What can hang from each mark:
J939: J282 J686
J778: J282 J939
J686: J282 J710
J710: J469 J686
J282: J469 J686 J778
J469: J710

Each row was made from one small tree. The marks that hang from a mark follow it in brackets, in the order of their numbers. Every link used is in the known rows. Write each row's tree.
Known rows:
J710[J469 J686[J282[J778[J939]]]]: [  8.6   5.2  63.9 -16.8  32.1  21.1  -2.1 -13.0  -9.8 -48.5 -40.1  15.2
 -15.8 -10.5  19.1   3.4 -44.2  25.3]
J686[J282[J778]]: [ 10.4  -0.9  16.3  -8.0  10.9   3.6 -11.3   0.0 -24.5 -25.9   5.1  -0.3
 -28.6   2.9   4.3   3.5 -13.4   9.0]
J939[J282 J686]: [-10.2  12.8  21.0  33.2   6.7 -21.1  -2.2 -13.8  17.1 -12.0 -41.6 -11.8
 -20.2  -6.2 -22.0 -27.6  -4.5  -9.8]
J686[J710[J469]]: [ -7.4  -5.0  34.2 -21.1  13.8 -15.0 -15.7 -10.2   5.0  -5.6  -0.2   3.9
  -6.5  18.4  30.1  10.7 -22.8  -5.8]
J686[J282[J469]]: [ 36.2 -15.6  -8.4 -11.5  34.3   2.7   0.6   9.5 -17.4 -15.4  -9.3  -0.3
 -22.4  -0.2  -5.9 -10.0 -26.0  33.3]
J282[J469 J686[J710] J778]: [ 37.2 -16.2  20.0 -11.2  36.1 -15.5 -51.3   7.4  -1.2 -13.4  30.1  11.9
 -32.2  29.7  18.8  -1.9  -8.1  40.7]
J282[J686 J778[J939]]: [ 15.9   7.3  23.7   5.1  12.1   6.4 -29.8   3.2  -9.4 -22.3  20.6  24.9
   0.4   4.7  18.1  -9.3   0.4  16.6]
J939[J686[J282[J469]]]: [ 32.1 -10.8  -2.7   5.4  46.8  -1.8  -7.9  -1.5  -7.3 -25.6 -32.5  -8.0
 -27.7   2.7 -19.9 -22.7 -31.1  37.6]
J282[J469 J686[J710] J778[J939]]: [ 32.2 -12.2  24.1 -13.5  37.3 -11.1 -52.9  18.5  -2.8 -31.9  33.2  30.3
  -8.3  21.4  36.3 -11.8 -18.5  38.9]
J939[J686[J282[J469] J710]]: [ 17.8 -17.8   7.3  -8.6  49.7 -19.7 -34.1   2.9  -8.3 -30.1 -20.1  -7.4
 -28.8  16.2   1.6 -24.7 -49.4  37.1]
J939[J282[J469 J778] J686]: [ 25.8   4.0  27.5  30.7  25.5 -18.3  -6.9  -4.2  23.8 -32.5 -27.7  -3.0
 -38.8   1.4 -13.6 -13.4   6.9  13.9]
J939[J282[J778] J686[J710[J469]]]: [ -9.4  11.8  70.4  13.9  18.2 -31.3 -25.5 -25.0  21.2 -32.5 -27.2  -3.0
 -38.0  17.3  16.4  -3.4 -12.8 -16.7]
J282[J469[J710] J686 J778[J939]]: [ 52.3   3.3  27.7   5.0  17.3  -2.2  -8.2  -2.0   7.7 -26.4  14.2  28.8
   2.9  23.0  42.3   1.8  -1.9  69.4]
J686[J282 J710]: [ -8.7 -10.5  10.3 -24.2  15.9 -14.4 -29.2   5.4 -25.4 -14.0   5.1  -4.0
 -14.8  10.7  16.1 -13.7 -42.6   8.8]
J469[J710[J686]]: [  3.3   8.4  31.4   0.8  -7.0   0.6  17.9 -25.0  20.4  -1.3 -37.4  -8.4
   5.6   7.3  11.9   7.6 -13.8  50.6]
J282[J469[J710]]: [36.8 -3.3  3.7  0.8  7.0 -8.7 20.5 -6.8 17.3 -3.3 -4.7  4.2  2.9 19.0
 25.9 13.3 -1.1 50.2]
J469[J710]: [  5.5   7.7  12.2   2.3 -13.8  -9.3  17.1 -15.2  10.1   1.2  -3.4   0.4
  10.6  15.5  25.4  11.8   0.6  28.9]
J778[J282[J469] J939[J686]]: [ 18.3  -1.2  28.6  15.0  23.0  -9.5   2.9   4.2  26.6 -39.7 -38.6   7.7
   6.1  -9.7 -11.3 -27.2 -24.9  33.8]

Which tree is each row?
[ 23.7   8.5  41.8  10.2   9.2  -8.8  27.1  -7.6  33.6 -26.0 -54.3  10.9
   6.9  -7.9  20.2 -16.2 -27.3  61.8] : J778[J939[J282[J469[J710[J686]]]]]
[ -5.0  11.7  24.5  17.4  12.5   1.1 -16.8   0.9   8.6 -43.5  -7.5  14.4
   6.8  -0.8  12.4  -6.1  -2.7   1.7] : J282[J778[J939[J686]]]
[ 33.5 -16.2  11.2 -12.1  44.2  13.7   0.7  -0.4  -6.5 -17.8 -43.1  -6.9
 -28.9  -9.2 -18.7 -13.9 -44.3  56.3] : J710[J686[J282[J469]]]
[ 13.1 -13.8  10.1 -10.7  50.0 -15.5 -33.3  14.7  -9.6 -46.8 -15.3  10.5
  -4.5   6.6  19.7 -33.5 -58.9  37.1] : J778[J939[J686[J282[J469] J710]]]
[  0.8   4.5  44.5   8.6   7.6 -31.0 -46.3  -6.1  -1.9  -9.8  12.8   3.8
 -38.7  17.9  10.7 -19.3  -7.3   3.7] : J939[J282[J686[J710] J778]]
[  8.0  -3.9  29.3  -6.7  13.5 -16.6 -53.0  -1.4  -9.0  -7.6  30.1   7.6
 -25.2  27.4  20.2  -2.2  -6.4  16.1] : J282[J686[J710] J778]
[ 27.1 -20.2  14.8 -25.7  36.7 -13.3 -34.3  14.8 -17.6 -35.1  19.7   4.5
 -35.2  19.5  24.3   1.3 -30.9  32.2] : J686[J282[J469 J778] J710]
[ -3.7   3.6   9.2   6.5  26.1   1.6 -11.6  -0.4 -16.2 -38.3 -28.1   6.2
   2.2  -9.2  -0.3 -31.1 -40.6  13.3] : J778[J939[J686[J282]]]
[-20.5  11.3  59.4  10.1  20.1 -30.2 -18.3 -13.6  19.4 -35.2 -36.9  11.9
  -2.7   2.6  26.1 -26.4 -36.6 -15.4] : J778[J939[J282 J686[J710[J469]]]]
[ 29.8  -0.3  21.7  11.7  14.2 -14.1   2.1   7.0  15.8 -21.3  -4.9   4.9
 -34.4   0.2   0.4   0.2  11.7   9.9] : J939[J282[J469 J778]]
[-13.6  16.3  25.5  31.4   6.7 -16.3  -1.1  -3.5  16.2 -29.6 -38.9   7.6
   3.3 -15.2  -5.5 -37.1 -13.2 -11.0] : J778[J939[J282 J686]]
[ -1.0   0.0  55.9 -12.3  37.2 -13.8 -36.0 -20.8 -10.9 -40.8 -16.0  -4.2
 -39.5  24.0  21.3   1.4 -39.9   6.3] : J939[J686[J282[J778] J710[J469]]]
[  5.2   4.0  19.9 -10.6  12.9   8.8 -12.4  11.1 -25.3 -44.1   9.4  17.5
  -4.2  -5.7  22.2  -4.7 -22.8   9.6] : J686[J282[J778[J939]]]
[ 32.9  -3.6  21.9  -2.2  15.2   0.9  21.3 -15.4  28.2  -5.5 -38.7  -2.6
  -1.8   9.3  12.2   8.3 -17.6  75.6] : J282[J469[J710[J686]]]
[ 21.8 -16.3  19.5 -27.0  37.0  -8.8 -34.5  23.5 -19.3 -51.4  22.6  23.9
 -11.8  10.6  42.9  -7.4 -42.3  31.5] : J686[J282[J469 J778[J939]] J710]
[  7.0  10.0  26.3  18.6   6.1 -11.2 -14.1   0.5  -3.0  -9.2  -9.8  17.3
  -2.9  -8.8  -0.4 -39.2 -13.5   5.3] : J778[J939[J282[J686]]]
[  4.7   5.6  21.3   9.4  23.3   0.1 -20.2 -10.7 -15.0 -36.2 -18.6  -8.2
 -34.4   5.1  -8.9  -8.7 -17.0  11.8] : J939[J686[J282[J778]]]
[ 46.9 -10.6  25.0   3.1  23.4  -9.5 -11.1  -3.8   9.4  -1.6 -13.9   0.4
 -22.3   3.7 -26.2 -21.0 -13.0  47.4] : J778[J282[J469 J686]]
[ -2.0  -0.1  30.3   7.4   8.7 -33.2 -38.7  -5.5  -1.4   3.6  -0.2  -0.3
 -27.4  12.4   1.8 -33.8 -20.5   6.3] : J939[J282[J686[J710]]]
[ -0.1   5.6  59.7  -1.6  20.1 -24.8 -29.4 -10.3   0.4 -14.9  -9.6  21.4
  -8.2   8.1  29.0 -30.6 -35.6  -0.5] : J778[J939[J282[J686[J710[J469]]]]]
[ 54.1  -5.2   9.6   4.5  17.7  -9.1   0.9 -13.8   8.3   6.1  -2.7   7.0
  -8.0  27.4  14.4  -3.5  -4.4  69.5] : J282[J469[J710] J686]
[-23.7   5.5  29.9  19.1   9.5 -37.9 -27.4  -8.0  15.9 -16.0 -27.9 -11.0
 -21.0   6.9  -2.8 -29.9 -21.7  -9.7] : J939[J282 J686[J710]]
[ 34.0  -0.2  12.7   6.0  31.8  -6.8   9.1  -6.1   1.0 -42.0 -34.0   9.1
   6.8   9.8  26.3 -20.3 -43.5  64.3] : J778[J939[J686[J282[J469[J710]]]]]
